Known rows, with every step that occurs:
H-M: [ 0.01  0.03 -0.09  0.26  0.16  0.23  0.02 -0.13  0.13  0.11 -0.11  0.01
  0.17 -0.08  0.22  0.00  0.09  0.00 -0.07  0.02  0.10]
M-L: [ 0.03 -0.02 -0.03  0.19 -0.02  0.04  0.01 -0.01  0.08 -0.05  0.02  0.07
 -0.26  0.03  0.01 -0.01 -0.14 -0.11 -0.08 -0.13  0.06]
R-L-M-H: [ 0.13  0.05 -0.04 -0.04 -0.16 -0.11  0.04  0.27 -0.03 -0.06  0.03 -0.06
 -0.11  0.21  0.02 -0.14 -0.26 -0.09  0.05  0.38  0.18]
R-L-M-P: [-0.12 -0.17  0.03 -0.17 -0.28 -0.24  0.02  0.05 -0.03 -0.15  0.00 -0.04
 -0.32 -0.04  0.04  0.03  0.04 -0.20  0.06  0.29 -0.17]
M-P-Z: [-0.12 -0.19  0.13  0.32  0.01  0.18 -0.25 -0.03  0.00 -0.31  0.06 -0.34
 -0.35 -0.28  0.11  0.14  0.46 -0.19  0.06  0.03 -0.27]
W-M-R: [-0.06  0.10  0.08  0.02 -0.08  0.03  0.14 -0.08 -0.06 -0.11 -0.06  0.06
  0.16  0.06 -0.03  0.04 -0.15  0.07 -0.16 -0.10  0.10]
L-M: [ 0.03  0.01 -0.07  0.12 -0.20  0.04  0.04 -0.05  0.00  0.11 -0.01  0.12
 -0.14 -0.13  0.28 -0.03  0.05  0.04 -0.10  0.03 -0.01]
R-H: [ 0.27  0.08  0.07  0.11  0.28  0.14 -0.05  0.06  0.22 -0.10  0.06 -0.17
  0.08 -0.30 -0.13 -0.11  0.07 -0.04 -0.19 -0.10  0.00]
M-H-R-L: [ 0.26  0.08  0.08  0.04  0.25  0.16 -0.05  0.23  0.14 -0.06  0.05  0.03
  0.03  0.25 -0.05 -0.11 -0.28 -0.15 -0.13  0.06  0.17]
Z-P-W-M-L: [-0.14 -0.04 -0.26 -0.22 -0.08  0.08  0.09 -0.16 -0.26  0.29  0.07  0.14
  0.02  0.07  0.00  0.15  0.07  0.14  0.36 -0.51 -0.01]
R-M: [ 0.03  0.01  0.01  0.11  0.10 -0.16 -0.05 -0.06  0.06 -0.03 -0.07 -0.14
 -0.10 -0.18  0.03 -0.03  0.18 -0.12 -0.20 -0.08  0.21]
P-W-M-L-R-H: [ 0.09  0.24  0.05 -0.32 -0.13 -0.29  0.05  0.10 -0.12  0.25  0.04  0.23
  0.35  0.10 -0.45 -0.21 -0.21  0.24 -0.03 -0.03  0.20]
M-L-R: [-0.07  0.05  0.01  0.19 -0.30 -0.14 -0.02  0.04  0.09 -0.01  0.11  0.17
 -0.29  0.09  0.02 -0.19 -0.24 -0.06 -0.29  0.02  0.05]
H-M-P: [-0.13 -0.15 -0.09  0.15  0.01  0.14  0.01 -0.22  0.05 -0.09 -0.09 -0.09
  0.15 -0.03  0.17  0.18  0.23 -0.08  0.08  0.20 -0.17]
M-H-R: [ 0.27  0.07 -0.01  0.18  0.18  0.35 -0.05  0.06  0.09  0.01  0.07  0.08
  0.16  0.20  0.15 -0.02 -0.15  0.01 -0.16 -0.04  0.05]
Z-P-M-L-R: [-0.36 -0.09 -0.15  0.03 -0.26 -0.17  0.11 -0.09 -0.04  0.03  0.08  0.11
 -0.46  0.09  0.15 -0.08 -0.26  0.13  0.14 -0.22 -0.23]
R-L: [ 0.06  0.00  0.05  0.03  0.18  0.02 -0.02  0.15  0.18 -0.06  0.07 -0.14
 -0.33 -0.16 -0.03 -0.02  0.06 -0.24 -0.19 -0.18  0.09]
W-M-P: [-0.10 -0.09 -0.03 -0.16 -0.04  0.10  0.14 -0.13 -0.19 -0.13 -0.04 -0.12
  0.03 -0.08 -0.06  0.26  0.25 -0.04  0.04 -0.10 -0.11]
Z-P-W-M-H-R: [ 0.11  0.04 -0.22 -0.23  0.12  0.40  0.04 -0.09 -0.24  0.35  0.12  0.14
  0.45  0.24  0.12  0.14  0.06  0.27  0.31 -0.40 -0.01]
W-M-L-R-H: [ 0.08  0.24  0.09 -0.10 -0.16 -0.25  0.17  0.12 -0.07 -0.08 -0.04  0.10
  0.22  0.09 -0.49 -0.33 -0.42  0.07 -0.18  0.14  0.26]
W-M: [ 0.03  0.09 -0.04 -0.04  0.09  0.16  0.17 -0.06 -0.10  0.03 -0.05 -0.02
  0.07 -0.13 -0.02  0.10  0.13  0.04 -0.12 -0.29  0.17]
Z-P-W-M: [-0.10 -0.04 -0.25 -0.24  0.06  0.26  0.04 -0.19 -0.19  0.35  0.13  0.01
  0.10 -0.18  0.16  0.23  0.41  0.19  0.24 -0.63 -0.10]

Rows:
[-0.14 -0.02 -0.06  0.04  0.09 -0.13  0.13 -0.02 -0.01  0.04 -0.11  0.13
 -0.33  0.08  0.01  0.09 -0.23  0.10  0.13 -0.19  0.00]
P-M-L
[-0.11 -0.14  0.27  0.12 -0.14 -0.12 -0.21  0.10 -0.04 -0.18 -0.11  0.02
 -0.30 -0.07  0.02 -0.11  0.03 -0.23  0.12  0.38 -0.12]
H-R-L-M-P-Z
[-0.03 -0.14  0.06 -0.36 -0.15 -0.19 -0.13 -0.01 -0.03  0.26  0.01  0.32
 -0.03  0.09  0.07  0.10  0.08 -0.01  0.13  0.08 -0.21]
H-R-L-M-P-W
[ 0.16  0.05 -0.06  0.08  0.08 -0.10 -0.04  0.07 -0.03 -0.13 -0.03 -0.22
  0.09  0.12 -0.01 -0.05  0.00 -0.08 -0.07  0.19  0.27]
R-M-H
[-0.18 -0.01 -0.06 -0.05 -0.11 -0.24  0.10 -0.01  0.04 -0.08  0.07  0.00
 -0.19 -0.02 -0.17 -0.27 -0.39  0.15  0.17 -0.06 -0.21]
Z-P-M-L-R-H
[-0.08  0.11  0.12 -0.33  0.03 -0.20  0.02  0.08 -0.04  0.13 -0.01  0.14
  0.14  0.12 -0.20  0.08 -0.06  0.09  0.00 -0.16  0.16]
P-W-M-R-L
[-0.18 -0.18  0.19  0.12 -0.24 -0.23 -0.19  0.13 -0.08 -0.26 -0.03 -0.23
 -0.47 -0.17  0.02 -0.05  0.18 -0.27  0.19  0.40 -0.15]
R-L-M-P-Z
[ 0.24  0.17 -0.02 -0.03  0.17  0.31  0.16  0.05 -0.15  0.06 -0.06  0.12
  0.42  0.29 -0.05  0.03 -0.21  0.12 -0.05 -0.04  0.24]
W-M-H-R
[ 0.00  0.06 -0.02 -0.26  0.03  0.03  0.01 -0.12 -0.07  0.05  0.10 -0.01
  0.48 -0.09 -0.17 -0.01  0.00  0.26  0.23 -0.29 -0.14]
Z-P-W-M-R-H
[-0.10 -0.17  0.01 -0.03 -0.04 -0.23 -0.07 -0.14 -0.03 -0.22 -0.06 -0.22
 -0.13 -0.12 -0.02  0.11  0.30 -0.19 -0.04  0.11 -0.08]
R-M-P
[ 0.12  0.13  0.12  0.10 -0.14 -0.21 -0.02  0.14  0.17 -0.11  0.09  0.05
 -0.02 -0.01 -0.30 -0.36 -0.35 -0.04 -0.26  0.18  0.08]
M-L-R-H
[ 0.15  0.05 -0.12  0.09 -0.23  0.09  0.05  0.10 -0.07  0.02  0.06  0.02
  0.05  0.18  0.23 -0.05 -0.12  0.08  0.03  0.30  0.06]
L-M-H
[ 0.13  0.06 -0.03  0.02  0.31  0.19  0.06  0.05  0.00  0.08 -0.06  0.13
  0.09  0.27  0.12  0.09 -0.24  0.22  0.07 -0.06 -0.02]
P-M-H-R
[-0.04 -0.19 -0.09 -0.16  0.02  0.10 -0.17 -0.13  0.01  0.14  0.18 -0.04
 -0.07 -0.13  0.15  0.37  0.52  0.04  0.08 -0.26 -0.36]
M-P-W
[-0.12 -0.16 -0.15 -0.07  0.06  0.12 -0.10 -0.24  0.00  0.24 -0.02  0.03
  0.28 -0.01  0.20  0.29  0.43  0.09  0.20  0.02 -0.22]
H-M-P-W
[-0.08 -0.19 -0.12 -0.23 -0.30 -0.07 -0.11 -0.14 -0.12  0.24  0.10  0.14
 -0.04 -0.05  0.25  0.26  0.37  0.13  0.18  0.03 -0.34]
L-M-P-W
[-0.16 -0.09  0.12  0.10 -0.03  0.14 -0.06 -0.05 -0.25 -0.27 -0.08 -0.30
 -0.12 -0.21 -0.08  0.19  0.40 -0.09  0.15  0.01 -0.09]
W-M-P-Z
[ 0.07 -0.07 -0.04 -0.15  0.21  0.03 -0.12 -0.14  0.09  0.12 -0.02 -0.06
  0.54 -0.11 -0.10  0.12  0.31  0.12  0.23  0.18 -0.20]
R-H-M-P-W
[ 0.13  0.03  0.13  0.06  0.28  0.10 -0.06  0.09  0.22  0.04  0.00  0.12
 -0.17 -0.06 -0.02 -0.08 -0.10 -0.20 -0.27 -0.20  0.12]
H-R-L
[ 0.04  0.02 -0.12  0.00  0.21  0.11  0.09  0.08 -0.04 -0.02  0.01 -0.10
 -0.07  0.16  0.11  0.16 -0.08  0.20  0.13 -0.04 -0.05]
P-M-H
[-0.19 -0.15  0.08  0.42  0.05  0.19 -0.19 -0.14 -0.01 -0.20 -0.13 -0.28
  0.00 -0.16  0.16  0.08  0.37 -0.14  0.20  0.30 -0.14]
H-M-P-Z
[ 0.16  0.08  0.21  0.15  0.09 -0.01 -0.07  0.04  0.27 -0.27  0.05 -0.07
  0.18 -0.13 -0.15 -0.18 -0.20 -0.01 -0.23  0.08 -0.05]
M-R-H
[-0.23  0.04  0.00  0.04 -0.18 -0.29  0.10  0.02  0.02  0.07 -0.02  0.21
 -0.37  0.17 -0.02 -0.08 -0.33  0.15 -0.08 -0.03 -0.03]
P-M-L-R
[-0.07  0.09  0.05  0.08 -0.17 -0.32 -0.07 -0.02  0.07  0.02  0.02 -0.05
 -0.12 -0.11  0.03 -0.21  0.08 -0.07 -0.38  0.08  0.19]
L-R-M
[ 0.01  0.01  0.02 -0.04 -0.13 -0.17  0.04  0.13  0.06  0.04 -0.02  0.06
 -0.29 -0.08  0.08 -0.12 -0.08 -0.14 -0.09  0.12  0.10]
R-L-M
[-0.12  0.06  0.12  0.19  0.05 -0.11  0.00  0.01  0.24 -0.11 -0.14  0.03
  0.13  0.14 -0.01 -0.16 -0.29 -0.14 -0.10  0.31  0.17]
H-M-R-L
[ 0.21  0.11  0.01  0.18  0.29  0.15  0.02 -0.05  0.21 -0.01 -0.13 -0.09
  0.43 -0.18 -0.09 -0.17 -0.02  0.02 -0.06  0.18  0.13]
R-H-M
[ 0.21  0.18  0.07 -0.18  0.22  0.11  0.16  0.22 -0.11 -0.03 -0.09  0.06
  0.27  0.35 -0.26 -0.07 -0.34 -0.05 -0.05  0.04  0.36]
W-M-H-R-L
